In the rows, zero is written as 128.
Known rows, with every step that occurs:
V/A: [102 133 115 166 114 131 121 148 146 178  79 161 132 134 140 180 114 139
  73 104 102 176 142 123 169 101 146 107 113 124 114 112 121 127 126 153
 109 186 110  98  87 140 120 120  95  96]
M/B/P/V: [126 161 136 132 145 110 109 160 112 122  76 131 115 152 102 134 118 139
  41 110 109 184 118 111 142  84 120  75 146 154 149 136  82 124 111 135
  88 196 145  84 140 158 100 119 160 125]
F/M/B: [116 154 103 141 122  87  95 156 110 158  63 151 136 127 143 148 110 147
  89 118  81 203 137 133 151 127 131  63 113 123 135 118  89 137 113 195
 132 196 119  67 110 171 138 108 122 120]
K/U: [135 139 114 150 137 105 137 134 101 163  74 133 117 126 104 147 161 150
 110 136 124 172 154 131 185 101 139 100 113 129 138 111 125 137 100 192
 105 190 115 118 105 142 157 130 129 105]
Z/C/V/A/E: [102  84  92 157 115 152 157 160 154 166  78 180 148 121 130 224 147 146
  76 117 105 168 127  85 132  78 163 118 146 122 119 101 123 137 121 172
  89 179 104  90 112 135 106 127  67 110]
B/P/V: [125 158 147 142 149 118 118 156 122 125  83 124 113 158 105 138 130 129
  43 119 123 174 128 105 147  79 127  90 145 152 141 137  99 126 112 129
  83 192 145 102 133 145  98 120 162 120]
Y/M/U: [135 147  86 173  92 127 130 135  99 186  67 149 117 119 104 147 157 117
 118 129 118 179 157 158 172 118 128 107 104 131 146 105 123 153 108 201
 144 157 112  77  96 150 171 109  99  98]
F/K/Y: [123 131 122 144 117  97 131 150 144 140  87 168 142 124 153 145 125 131
 120 120  89 182 141 135 165 107 125  59 117 112 134 119 104 140 129 223
 129 178 150  87  93 167 151  91 108 103]
V/P/B/Y/M: [115 107 109 155 126 110 161 126 127 164 129 154 134 105  90 141 140  95
 117  66  91 186 165 147 168 104  99 105 168 144 132 108 148 149 121 170
  79 153 121  52 103 134 125  84 124  91]
Y/K: [128 127 112 155 125 100 141 133 140 153 114 173 116 107  97 146 136 130
 122 106 119 180 154 147 172  99 133 130 115 127 152  97 113 145 109 171
  99 186 116  86  91 146 152  88 120 103]
C/V/P/B: [118 113 102 162 166 106 163 137 143 127  81 110 147 139 125 187 149 130
 101  82 102 193 158 109 149 109 100  91 178 110 131 108 150 114 133 168
  90 167  98  74 137 115 117 104 160 116]
K/M/Y/P/V: [128 145 145 128 120 121 123 162 116 123  85 127 129 158 112 134 117 124
  56 105  96 181 138 110 160  93 110  58 141 152 151 128  92 118 106 151
  88 192 154  78 128 177 109 115 152 120]
V/P/B/Y/M/U: [126 139  83 173  93 122 158 128  99 181  84 147 119 123  90 144 159 107
 111  94 100 190 169 158 173 122 102 103 144 133 144 112 148 152 118 196
 120 152 120  60 103 142 150 105 107  92]
C/U: [144 136 104 145 163 116 137 132 149 115  90 155 117 105 141 169 144 140
  70 122  95 181 129 143 164 123 162  77  98 123 104  96 139 137 133 182
 125 177  99 115  98 146 124 109 154 116]
B/Y/K/V/A: [ 97 140 113 169 113 124 148 145 181 177 117 201 119 136 114 159  89 138
 100  83 112 197 147 139 174 101 129 138 125 127 149 113 121 140 126 163
  83 196 122  83  91 140 126 113 113  78]
K/V/A/E: [110 101  93 161 129 161 158 160 173 162 113 191 146 127 117 205 140 158
  78  87 120 177 140 107 146  87 157 126 129 120 145 115 140 132 122 163
  65 185 118  96 101 133 116 124  90  96]
C/V: [106 113 121 159 142 106 140 145 151 142  47 135 125 118 146 193 126 139
 110 148 107 180 124 111 144  95 146 108 132 113 125 102  93 135 108 195
 129 177  90  85 124 130 134 122 136 142]
F/A: [140 145 140 153 197 113 146 140 149 148 118 156 154 128 146 198 154 140
 100 121 117 160 148 123 152  81 148 123 116 112 116  96 122 140 116 162
  89 153 139  87 105 119 128 103 157 124]
P/B: [126 116 112 159 180 101 144 141 129 128 110 116 138 125 135 154 150 132
  99  74 110 200 175 124 158 108 121  84 145 130 129 105 157 133 125 143
  94 181 110  86 121 135 117  87 159 107]
B/Y/M/U: [123 141  92 172  89 124 145 132  97 186  82 156 111 114 100 138 154 110
 113 112 105 187 160 162 174 115 120 108 121 138 141 109 132 161 110 199
 132 158 121  69  94 150 158 107  99  96]
F/K: [130 155 135 157 144  83 128 144 142 154  69 142 135 139 154 135 140 132
 110 131 121 179 146 132 161 116 146  84 123 106 137 120 101 135 112 212
 134 176 117  90 112 145 136 116 110 106]
P/B/Y: [106 106 123 156 160  99 166 137 131 136 134 142 122 114 124 140 136 121
  87  51  83 209 174 134 164 101 111  91 168 142 121 114 165 153 131 145
  74 184 127  71 110 137  96  88 152 109]
V/P/B/Y/K/M: [112 126 110 139 104  79 159 123 128 173 121 167 133 123  71 139 147 101
 115  91  86 179 169 153 183 106 100  82 157 134 136 109 138 146 113 210
  93 167 144  76  83 141 138  87 118  85]
F/M/B/P: [111 175 139 142 140  93  98 146 114 145  71 127 121 144 105 126 111 144
  53  91  86 195 124 134 158 106 121  73 150 131 126 134 121 133 111 182
 118 187 126  81 142 159 115 124 148 113]
B/Y: [107 113 128 154 139 113 149 137 136 148 118 161 115 110 126 150 127 127
  89  80  86 194 155 137 164  94 126 105 142 137 115 118 142 158 130 163
  86 183 125  83  98 144 110  97 138 118]
V/P/B/Y: [107 110 115 157 155 108 173 133 135 136 126 141 128 125 115 155 137 120
  86  44  80 204 170 129 162 103  95  94 183 130 120 119 172 143 143 154
  66 172 125  69 114 127  97  92 154 107]
Y/M/B: [131 128  93 134 121 109 105 142 112 158  85 168 137  96 109 146 115 135
 113  95  89 191 129 150 152 109 121  80 117 136 148 102  84 139 108 188
 117 173 111  45 110 169 150  93 113 113]
A/E: [127  89  99 152 147 151 153 154 142 145 109 167 145 108 119 199 171 154
  87  99 116 166 145 107 141  84 158 111 128 122 135 109 141 137 118 166
  74 175 115 100 104 137 123 110 101 121]
P/V/A/E: [112 101  97 151 120 157 150 167 141 159 100 176 144 130 117 203 153 150
  55  99 115 162 136  90 141  83 160 109 136 136 138 118 122 125 117 139
  65 189 129  98  94 139  98 125  77 105]
Y/P/V/A/E: [105 107 110 150 121 160 150 168 138 153 104 166 145 138 114 196 147 149
  46  83 109 166 133  91 145  81 154 105 147 137 142 123 129 120 113 132
  60 189 131  93 107 145  93 133  87 106]
M/B/Y/K/V: [118 136 110 154 142 106 156 142 181 143 137 204 113 120  97 138  93 144
 134  78 119 218 149 156 163 100 112 136 125 125 181 112 112 153 121 187
  74 194 128  66 116 148 146  91 160  97]
B/P/V/A: [102 155 135 155 116 129 117 158 135 163  75 148 120 161 117 159 109 130
  35 106 108 170 127 105 160  88 137  99 138 146 124 130 105 119 119 126
  93 195 135  99 107 142  92 132 113  96]
Z/C/U: [149 127  98 143 150 119 131 134 148 122  79 169 122 112 148 179 144 124
  72 144  95 185 124 123 146 106 160  77 103 130  82  84 129 158 150 185
 134 173  92 118 117 155 121 100 141 110]
K/Y/P/V/A/E: [104 101 107 144 111 162 153 171 140 148 107 175 147 135 114 198 142 146
  50  80  99 168 133  93 145  80 146  95 147 136 140 123 129 124 118 141
  59 190 144  91 100 153  98 124  85 103]
Y/K/U: [135 140 106 148 120  91 150 128 103 167  92 154 110 116  78 130 159 143
 126 127 126 174 158 145 194 102 132 120 117 131 158 102 119 141  90 195
  97 194 122 107  97 145 165 118 117  93]
B/Y/M: [114 113 118 152 116 116 144 128 129 173 123 167 125  95  96 138 132  97
 117  91  96 180 155 153 169  98 121 112 140 148 130 108 125 159 113 176
  93 160 121  62  91 144 133  88 112  98]
Z/C: [135 108 112 155 133 125 114 143 137 156  74 165 136 132 147 181 139 118
 100 149 112 182 142 101 134  74 136 102 118 134  93  92 106 170 146 170
 122 175  97 105 128 155 133  90 118 114]
V/P/B: [127 116 101 161 170 114 154 135 138 132 100 115 148 140 120 174 154 130
  95  66 104 193 169 116 156 112  97  87 166 114 130 111 164 118 140 155
  80 168 107  81 127 121 119  95 161 108]

Rows:
[115 109 113 153 132 105 155 128 124 163 134 155 129  98  96 132 138  94
 118  70  93 190 169 152 169 104 111 102 158 153 133 106 144 157 114 165
  88 160 122  54  98 140 124  80 124  90] -> P/B/Y/M
[107 110 107 150 122 155 149 165 140 155 100 171 141 137 104 192 149 149
  43  91 112 160 131  92 142  79 155 108 150 139 137 126 131 123 115 139
  61 187 135  98 106 138  90 131  85 103] -> B/P/V/A/E
[123 133 105 162 133 132 165 134 183 149 111 181 131 145  89 181 118 137
 119  84 116 189 143 136 161 101  90 138 151 100 160 121 133 127 144 195
  65 168 116  80 117 119 145 105 156 104] -> B/Y/K/V/P
[114 116 113 155 135  85 172 130 133 146 147 170 111 103  90 126 135 118
 114  59  98 200 172 152 176 102 112 122 156 141 151 101 144 154 114 158
  75 188 129  64  95 143 124  78 132  94] -> P/B/Y/K
[108 113 110 157 128  86 183 128 141 145 128 167 116 109  87 146 133 116
 120  67  94 196 164 143 170 102 102 127 174 129 152 101 135 146 117 174
  76 180 121  58 106 133 122  86 132 100] -> C/V/P/B/Y/K
[128 160 134 130 135 110 107 156 109 131  80 135 116 146  92 127 118 126
  51 109 111 179 120 117 144  86 117  79 149 159 153 133  80 125 106 138
  86 188 146  75 137 158 103 117 151 117] -> Y/M/B/P/V
[119 152 128 132 128 108 108 139 117 142  91 149 126 118  85 123 109 134
  77  73  80 187 118 147 160  91 106  76 152 139 135 125 114 136 113 187
 107 170 133  63 136 165 129 106 139 105] -> K/Y/M/B/P
[114 103 114 157 132 109 133 146 150 148  37 149 131 125 152 202 126 122
 113 170 108 184 119  93 127  77 144 108 138 120 103  90  82 155 123 197
 138 174  82  88 141 138 131 112 124 135] -> Z/C/V
[125 111 108 145 103 123 128 137 133 163 112 173 140  98 107 150 131 105
 135 111  93 171 146 149 167  97 117  89 116 139 135 102 114 149 118 198
 112 159 134  70  82 160 163  77 104  95] -> K/Y/M
[144 135 100 142 108  93 155 131 104 164  89 161 113 110  77 121 150 144
 131 128 113 175 161 145 200 108 120 108 119 132 163  98 116 133  90 213
 102 194 129  91  97 161 168 111 110  92] -> M/Y/K/U
[ 99 135 116 143 120  91 130 148 115 155 101 166 120 116 130 136 107 131
  81  83  63 211 148 139 159 115 118  77 145 138 125 123 118 154 122 181
 102 193 132  60 102 164 111 102 128 116] -> F/M/B/Y
[131 135 107 151  94  91 142 141 135 160 102 176 122 112 105 124 123 125
 123 119  94 187 165 145 180 121 119 104 117 128 154  98 107 134 106 209
 118 192 134  66  86 171 153  83 102  96] -> F/M/Y/K
[ 99 134 162 149 146 126 143 144 128 127 120 125 121 136 117 141 113 130
  65  37  76 204 144 137 173  92 114  94 163 133 125 127 155 145 117 142
  79 184 121  77 134 160 105 121 164 120] -> B/Y/P
[135 120  93 160 160 112 172 137 164 128 117 144 146 138 103 160 132 135
 117  60 110 206 174 128 163 115  81 100 167 112 160 107 156 116 140 176
  71 171 118  64 133 130 130  86 167  94] -> M/Y/K/V/P/B
[ 89 126 115 167 110 121 133 149 155 174  50 155 129 132 147 198 106 136
  82 125  98 176 124 111 159 100 150 113 130 118 115 106 101 124 115 173
 125 186  97  87 100 133 117 134  96 109] -> C/V/A
[141 120 103 146 106 104 148 138 140 149 111 182 120  99  97 131 123 133
 128 106  99 183 157 149 179 106 117 114 116 128 157  90 108 133 109 198
 105 186 128  64  92 169 154  77 110 101] -> M/Y/K
[112 144 156 139 139 124 133 161 117 117 103 126 116 157 114 139 118 124
  46  81 100 190 137 109 155  84 117  84 156 154 146 136 107 134 112 115
  69 197 146  82 130 161  91 121 167 125] -> B/Y/P/V
[137 148 100 146  98  83 152 133  99 173  84 157 114 119  84 116 147 139
 125 139 110 179 166 144 200 117 122 101 120 132 160 102 113 133  88 222
 110 198 135  93  93 162 168 116 105  88] -> F/M/Y/K/U
[126 124 113 143 100 104 132 137 134 166 102 174 144 106 114 134 133 100
 140 118  98 171 146 152 169 108 120  80 121 131 142 107 100 148 114 220
 123 157 137  63  86 161 162  83  91  87] -> F/K/Y/M
[104 146 133 149 104 137 122 164 134 155  78 148 130 159 129 158  97 133
  43  92  92 180 132 106 167  97 128  85 135 143 135 124 101 111 117 130
  92 198 136  81 108 165  97 129 111  99] -> M/Y/P/V/A
[115 115 109 156 130  91 177 128 138 146 141 171 117 111  84 138 137 118
 114  55  95 197 171 147 175 103 100 123 167 132 151 104 146 145 121 164
  69 180 127  63 100 137 123  81 134  93] -> V/P/B/Y/K
[119 112 101 160 124 130 144 138 157 151  38 144 143 146 130 225 135 126
 105 144 102 170 118  93 133  87 109 113 160  97 109 105 103 129 145 205
 113 155  86  87 139 120 132 119 130 131] -> Z/C/V/P
[142 115 107 135  99 111 127 141 133 157  82 162 142 113 118 138 125 127
 109 127  76 176 157 138 176 110 112  54 113 129 127 102 112 124 118 233
 128 174 142  71  92 176 148  85 109 108] -> K/M/Y
[112 125 114 138 106  73 155 125 124 172 127 169 127 116  79 127 147 101
 115  95  89 182 170 155 183 104 112  80 146 143 136 107 135 154 106 204
  98 175 145  77  80 147 138  83 116  87] -> P/B/Y/K/M
[121 163 135 132 127  96 111 141 118 143  84 147 128 124  91 112 109 130
  79  77  82 188 117 149 160  98 108  67 158 133 140 128 110 134 109 202
 115 169 136  60 139 165 128 110 129 100] -> F/K/Y/M/B/P
[120 159 136 138 153 108 107 141 120 133  81 133 120 130  98 133 111 151
  59  75  89 191 117 138 155  92 118  82 149 131 129 128 122 131 115 171
 105 181 120  78 145 157 115 119 154 119] -> M/B/P
[118 142 148 133 133 130 123 166 121 111  94 130 127 157 121 148 117 129
  59  97  99 186 131 108 153  84 114  68 138 148 148 133  97 127 116 130
  80 196 154  89 124 172 111 113 162 124] -> K/Y/P/V
[ 92 149 134 146 107 130 122 164 123 155  85 153 124 157 123 157  92 133
  36  73  85 190 126 112 162  95 125  86 147 148 134 129 101 122 116 121
  82 203 138  72 108 163  88 131 115 101] -> M/B/Y/P/V/A
[ 97 150 138 153 113 136 120 162 134 158  79 145 127 164 129 166 105 131
  39  92 103 178 132 106 164  94 135  95 135 142 131 128 104 118 116 118
  89 198 130  91 107 154  97 134 117 100] -> Y/P/V/A
[125 137  96 155 129 126 160 135 178 146 106 187 133 142  88 177 110 143
 119  77 108 196 137 138 158 104  86 129 151 101 165 120 123 127 142 199
  68 170 116  68 123 129 145 104 154 105] -> M/B/Y/K/V/P
[124 134 148 143 133 136 129 150 131 122  94 122 134 135 122 140 108 143
  77  63  75 196 142 133 175 101 109  76 142 123 136 115 135 121 114 172
 102 181 122  68 139 182 126 112 154 120] -> M/Y/P
[127 138 103 140 114  82 159 130  94 166 103 167 105 108  70 119 144 141
 120 104 104 187 156 151 193 103 120 111 135 139 161 106 118 148  91 198
  87 199 130  84  99 155 153 117 116  94] -> M/B/Y/K/U
[125 124 131 150 170 112 151 147 125 112 114 102 142 134 124 134 129 134
  83  35  85 212 172 128 171 110  97  64 168 132 140 108 165 120 119 146
  89 182 120  61 145 163 110  95 170 106] -> M/Y/P/B
[119 171 139 135 136 101 102 162 108 130  69 128 115 161 107 127 117 134
  38 120 107 186 121 108 144  94 122  72 147 152 147 140  82 125 108 143
  96 200 149  85 135 158  98 122 155 120] -> F/M/B/P/V
[123 126 129 144 158 103 148 143 121 120 114 102 147 135 117 129 131 126
  84  41  79 208 174 130 174 112  95  53 169 134 137 110 166 122 115 160
  92 178 127  63 139 165 114  95 165 103] -> K/M/Y/P/B
[118 131 114 163 153 104 170 139 185 139 148 190 115 124  98 134 107 136
 135  72 128 218 164 151 166 101 108 139 138 128 177 110 135 155 123 174
  67 192 128  72 117 136 138  88 169  90] -> P/B/Y/K/V
[115 130 135 154 182 108 146 144 125 114 117  95 139 140 126 142 138 132
  78  35  97 212 169 125 166 106 109  77 168 131 136 114 168 129 119 128
  83 181 111  77 145 147 109 102 179 108] -> Y/P/B
[130 156  86 163  77 101 136 132  98 189  68 158 114 132  92 139 163 120
 115 136 110 178 162 163 181 119 125  89 104 128 148 108 123 152 102 224
 148 168 130  89  85 155 174 110  95  94] -> Y/K/M/U
[130 143  98 163 117 126 155 140 182 155  92 174 139 152  97 174 113 138
 121 107 114 189 147 132 165 115  90 124 142  94 164 119 122 118 141 218
  86 170 120  78 116 132 153 104 147  99] -> F/M/Y/K/V/P
[132 139  83 166  79 129 134 137 101 180  72 160 121 116 106 148 151 115
 125 124 103 182 156 161 173 115 118  92 103 132 145 106 121 154 114 212
 146 158 129  74  88 162 178  99  93  94] -> K/Y/M/U
[100 139 154 139 141 121 134 148 118 124 113 134 124 131 116 136 100 140
  63  26  64 214 136 140 168  97 108  79 164 134 133 127 138 142 116 148
  82 187 123  58 140 174 106 119 161 124] -> M/B/Y/P
[124 153 131 126 125 111 109 159 111 127  84 145 120 143  92 126 113 125
  56 107 101 180 118 118 146  85 110  68 147 159 153 134  81 127 109 148
  88 189 158  72 130 166 109 108 148 115] -> K/Y/M/B/P/V
[113 127 119 138  96  81 146 125 128 178 119 179 125 115  79 131 142 104
 116 110  90 175 162 158 183 102 120  86 133 140 135 109 122 156 107 211
 104 175 145  84  76 151 145  89 109  92] -> B/Y/K/M
[124 163 136 125 127  95 112 154 109 133  84 142 115 151  82 123 120 127
  51 112 107 180 123 121 151  86 115  72 149 157 157 133  81 126 102 151
  88 193 156  80 130 161 107 114 149 112] -> Y/K/M/B/P/V
[104 157 124 146 103 125 110 156 125 170  75 158 124 151 106 149 100 125
  42  98  99 174 122 116 159  93 128  91 141 152 135 127  93 120 112 135
  94 191 136  76 109 153  99 128 103  90] -> Y/M/B/P/V/A
[115 118 106 161 132 129 149 137 157 146  45 136 140 141 122 217 134 136
 103 128 102 167 121 106 145  99 112 113 155  91 124 113 111 113 133 204
 105 157  91  86 128 113 136 127 139 135] -> C/V/P
